Each row was made from one walk, in order. Every step used is in the known rows, and no mark comes twice. Write each row's walk.
Known rows:
k/a/y: [-33.0 -22.8   8.6  22.9  41.4  -5.9 -17.1 -31.3  19.0  -2.9 -11.7  -2.7
   2.4  16.7 -43.2 -24.1  -7.5  21.6  43.5 -17.7]
y/k: [ -2.7 -32.9  22.4   6.8  26.1   1.0 -13.8 -37.1   3.1   8.5 -14.2  -8.5
   6.5  14.7   3.3 -30.7  -1.0  -3.7   7.1 -46.0]
a/y/k: [-17.8 -46.0  30.3  27.6  35.1  -3.0 -21.9 -40.2  14.3   5.2 -19.9  -6.9
   4.9  17.5 -19.6 -49.0   1.6  11.2  28.0 -51.7]
f/k/a/y/w/j: [-35.7 -33.2  33.0  54.2  37.8  12.2 -27.5 -37.0   8.0  -6.6 -20.9 -26.5
 -33.6   5.2 -42.6  -8.3  -3.7  15.4  24.5 -22.7]
j/f: [ -5.4 -14.3  -9.8  12.0  20.3   2.1 -13.3 -10.6 -21.5   7.4 -20.6 -12.2
  10.9  10.7  12.0 -24.7  -1.4 -15.5  35.4   8.3]
w/a/y/k/j/f: [  2.5 -64.1   8.3  31.7  28.9   9.8  -7.0 -31.2  20.7  21.6 -45.1   0.6
   8.1 -18.1 -27.7 -49.8 -19.8  -4.9  44.9 -18.1]
j/f/w/k/a/y: [ -9.9 -51.3  -2.3  69.2  27.7   0.8 -52.9 -47.6  -9.5   4.8 -47.4 -30.6
 -14.2  12.7 -45.6 -24.0  -9.2  28.7  68.3   3.4]
k/j: [  9.6  -3.2  13.7   2.3  20.5  -4.8   4.1  16.5  14.3  18.4 -13.4 -15.1
  -6.8  12.0   0.1 -28.1  -6.6  -7.7  13.4   4.4]
k/j/a: [  1.9  -4.8  12.7   5.6  20.7  -0.6  -2.9   6.3  12.3  37.4 -13.4 -13.0
 -10.6   4.5 -25.0  -7.7  -1.0  -7.5   5.8  14.3]
a/y: [-27.3 -12.5  18.9  24.1  32.5  -5.5 -16.2 -10.4  10.9  -1.6 -15.8  -6.4
  -0.3  21.2  -8.3 -43.2   1.0  10.7  38.7 -15.3]
k/a/y/w/j: [-53.1 -23.7  29.5  57.7  31.6   1.0 -26.4 -39.8   2.5   1.6 -21.0 -12.5
 -26.6  16.6 -41.9  -5.5 -17.1  22.7  52.0  -2.1]
f/k/j: [ 27.1 -13.5  12.7  -2.1  25.5   5.0   4.4  18.0  21.0  10.8 -13.2 -26.5
 -13.1  -0.3   0.5 -30.9   6.4 -16.1 -11.1 -18.6]
f/k/j/a/y/w: [-28.6 -29.8  23.6  37.4  30.0  13.6 -10.2   9.0  19.9  27.3 -18.8 -19.6
 -32.3  11.0 -46.3 -16.3   3.9   3.8   9.8 -23.7]
w/j/a/y: [-19.1  -7.9  40.2  52.2  31.2  -1.2 -35.5 -34.3   2.3  17.6 -22.3 -16.6
 -19.6  -3.5 -35.2 -17.3   5.3   9.6  32.1  21.4]
w/a/y: [-33.3 -13.9  10.1  24.8  28.8   8.8 -14.4 -22.2  26.2  -2.5 -31.0   9.3
   4.0   1.2  -2.8 -46.1 -17.4  11.8  44.0 -12.4]
w/k/j/a: [ 25.1 -13.9  18.3  29.3  15.4  -3.6 -25.3  -6.2   3.0  26.4 -18.7 -11.2
 -25.4  -5.0 -28.1  -7.0   1.0   8.3   5.2  17.4]
k/j/f/w/a: [  2.7 -24.1  -8.9  26.5  10.8  18.4  -4.6   4.2  12.1  33.0 -56.5 -24.9
  -3.4  -3.9   3.5 -31.6 -29.5 -14.4  47.0  25.6]
y/k/j: [ 18.0 -36.4  26.2   1.4  22.4  -3.1   3.6 -13.0  15.4  23.2 -17.6 -12.1
  -1.3   7.0  -9.7 -31.3  -3.9  -5.7   2.5 -32.4]
w/j/f/k: [ 25.0 -20.2  14.2  33.6  23.4  11.2 -23.2 -21.2 -23.4  -0.5 -26.5 -37.4
 -11.8 -18.6   8.8 -22.1  11.5 -25.5  11.6  11.4]

Which walk is each row?
[-27.4 -46.8  22.4  27.5  32.6  11.3 -18.0 -53.2  28.9   1.9 -34.1   9.9
   8.0  -3.6 -15.8 -50.1 -17.3  10.6  34.5 -48.2] => w/a/y/k
[-10.9 -44.4  10.6   4.1  35.0   0.9 -11.3 -57.6  11.2   7.3 -10.5  -5.5
   8.4   8.8 -31.0 -10.0 -10.3   7.6  10.4 -50.7] => y/k/a
[  3.9 -43.5  12.0  49.9  43.4   7.3 -30.4 -46.7  -4.6  -6.5 -29.0 -32.0
 -13.6 -19.4 -47.5 -18.4   5.2  -1.2  34.0   2.2] => w/j/f/k/a/y
[-17.5 -29.7  28.4  56.0  17.8  -4.2 -27.7   6.6   6.6   6.9 -26.8  -9.0
 -35.5  22.5 -22.8 -34.2  -9.2  26.9  44.5  -8.1] => a/y/w/k/j
[ 18.4 -32.0   1.3  30.0  31.3  11.8 -20.9 -43.1 -15.9  -2.6 -22.1 -34.3
  -9.3 -22.6 -26.5   0.1   1.8 -14.7  13.9   7.9] => w/j/f/k/a
[-11.0  -1.2  33.1  48.9  15.6   8.9 -37.6 -27.4  -2.9  35.4 -35.3 -41.6
 -27.4   7.7 -15.4  -3.1  -2.5   0.1  22.6  29.0] => f/w/j/a
[-31.1 -51.3  25.7  45.1  28.5  18.0 -27.9 -49.4  34.1  15.5 -52.9 -12.5
  -2.1  10.1 -15.8 -53.6 -23.1  16.5  45.9 -45.3] => f/w/a/y/k
[-10.7 -37.6   0.4  45.9  18.8  13.0 -12.8  -1.2  22.6  28.3 -60.5 -22.7
  -5.3   0.6 -18.0 -48.3 -27.3  -0.6  68.7  19.4] => k/j/f/w/a/y
[-10.6 -54.9  30.4  40.9  25.3  12.7 -13.5 -26.6  48.3  30.2 -55.9 -18.9
 -10.3   3.2 -26.5 -54.0 -27.9  12.0  38.5 -34.0] => f/w/a/y/k/j
[-10.0 -31.2  12.2  45.0  34.8  -9.3 -39.3 -44.3   9.3 -12.0 -19.4  -4.5
 -13.4   7.0 -45.2 -22.7  -6.1  35.9  41.8 -14.7] => w/k/a/y
[-17.5 -35.6  15.9  62.2  30.4  -2.7 -47.7 -44.4  12.9   1.0 -37.7 -25.2
 -23.8  22.9 -46.7 -26.6  -8.9  41.7  53.8 -14.8] => f/w/k/a/y
[ 11.3 -23.9  -0.5  26.5  13.9   4.4  -5.9  15.7  -5.1  35.9 -40.0 -40.8
  -6.6  17.1  -1.0 -28.3  -9.5 -13.9  41.1  21.2] => k/j/f/w
[-25.3 -13.1  43.7  68.2  26.2   5.0 -44.3 -33.1   7.6  30.4 -41.7 -39.0
 -29.6  10.6 -38.8 -20.3  -0.9  13.7  42.0  25.5] => f/w/j/a/y
[-33.6 -11.9  16.9  30.5  33.5  -1.6 -25.2 -22.7   9.6  17.4 -14.8  -3.3
  -5.0  14.4 -34.2 -23.5   4.0  10.2  31.0  -4.6] => j/a/y
[ 11.5 -25.0  -8.8  11.1  25.5  12.4 -13.7  -8.6 -16.0  -1.0 -19.6 -24.7
   2.2  -2.2  11.4 -26.8  11.1 -23.5  10.5 -13.2] => j/f/k
[  2.2 -48.0  35.7  21.4  33.7  -7.0  -5.6 -17.8  27.5  17.6 -23.2 -11.8
  -3.6  10.1 -32.1 -49.9  -0.5   7.1  23.4 -36.3] => a/y/k/j
[ 19.4 -17.3  18.7  47.2   9.9   3.3 -33.5  -6.8   6.9  39.9 -39.5 -34.7
 -36.0   7.7 -28.9 -10.6  -3.8  13.9  16.0  18.7] => f/w/k/j/a
[  4.3 -40.0  -9.8  50.2  19.5   5.4 -42.1 -42.6 -18.9   9.1 -42.4 -32.4
 -13.5   9.9 -23.4  -6.2 -13.2  16.3  49.3   8.4] => j/f/w/k/a
[-21.5 -15.3  13.7  41.4  10.9   3.7 -33.4 -14.3 -20.0  -1.9 -17.4  -5.2
 -25.6  25.3  12.2 -16.7  -7.8  17.3  27.7 -18.9] => y/w/k
[-25.6 -67.1   7.4  52.7  25.7  20.6 -31.4 -53.2  11.7  18.2 -61.4 -15.8
   6.5   2.3 -16.4 -51.5 -21.3   5.3  62.7 -29.7] => j/f/w/a/y/k
[  3.5 -21.6   2.7  23.7  26.0  -4.7 -29.7 -40.7  -2.1  -7.2 -14.1  -5.4
 -11.3   5.0 -24.4  -6.4  -8.3  21.4  20.5 -10.8] => w/k/a
[ 11.8 -57.6   3.1  27.7  14.0  20.7  -6.7 -24.9  14.8  37.9 -59.7 -24.5
   0.5  -7.4  -7.0 -34.2 -27.5 -13.2  35.8  -9.2] => y/k/j/f/w/a
[-14.7 -37.1   3.6  44.5  25.3  18.7 -21.8 -35.7 -24.6   3.3 -24.2 -30.2
 -21.7  -6.5 -24.7  11.4  -6.7 -11.3  24.2  -3.9] => y/w/j/f/k/a
[  3.6 -65.9  20.4  48.2  26.2   3.4 -17.1 -19.3  11.2  34.9 -51.2 -38.5
  -5.1  16.4 -34.2 -50.4  -6.0  -0.3  52.4 -17.7] => a/y/k/j/f/w
[ 11.2 -28.5  -1.5  51.2   8.4   4.7 -44.5 -23.2 -26.5  11.1 -45.1 -35.6
 -15.1  15.1  10.9 -27.9  -2.7   5.1  46.9  12.7] => j/f/w/k
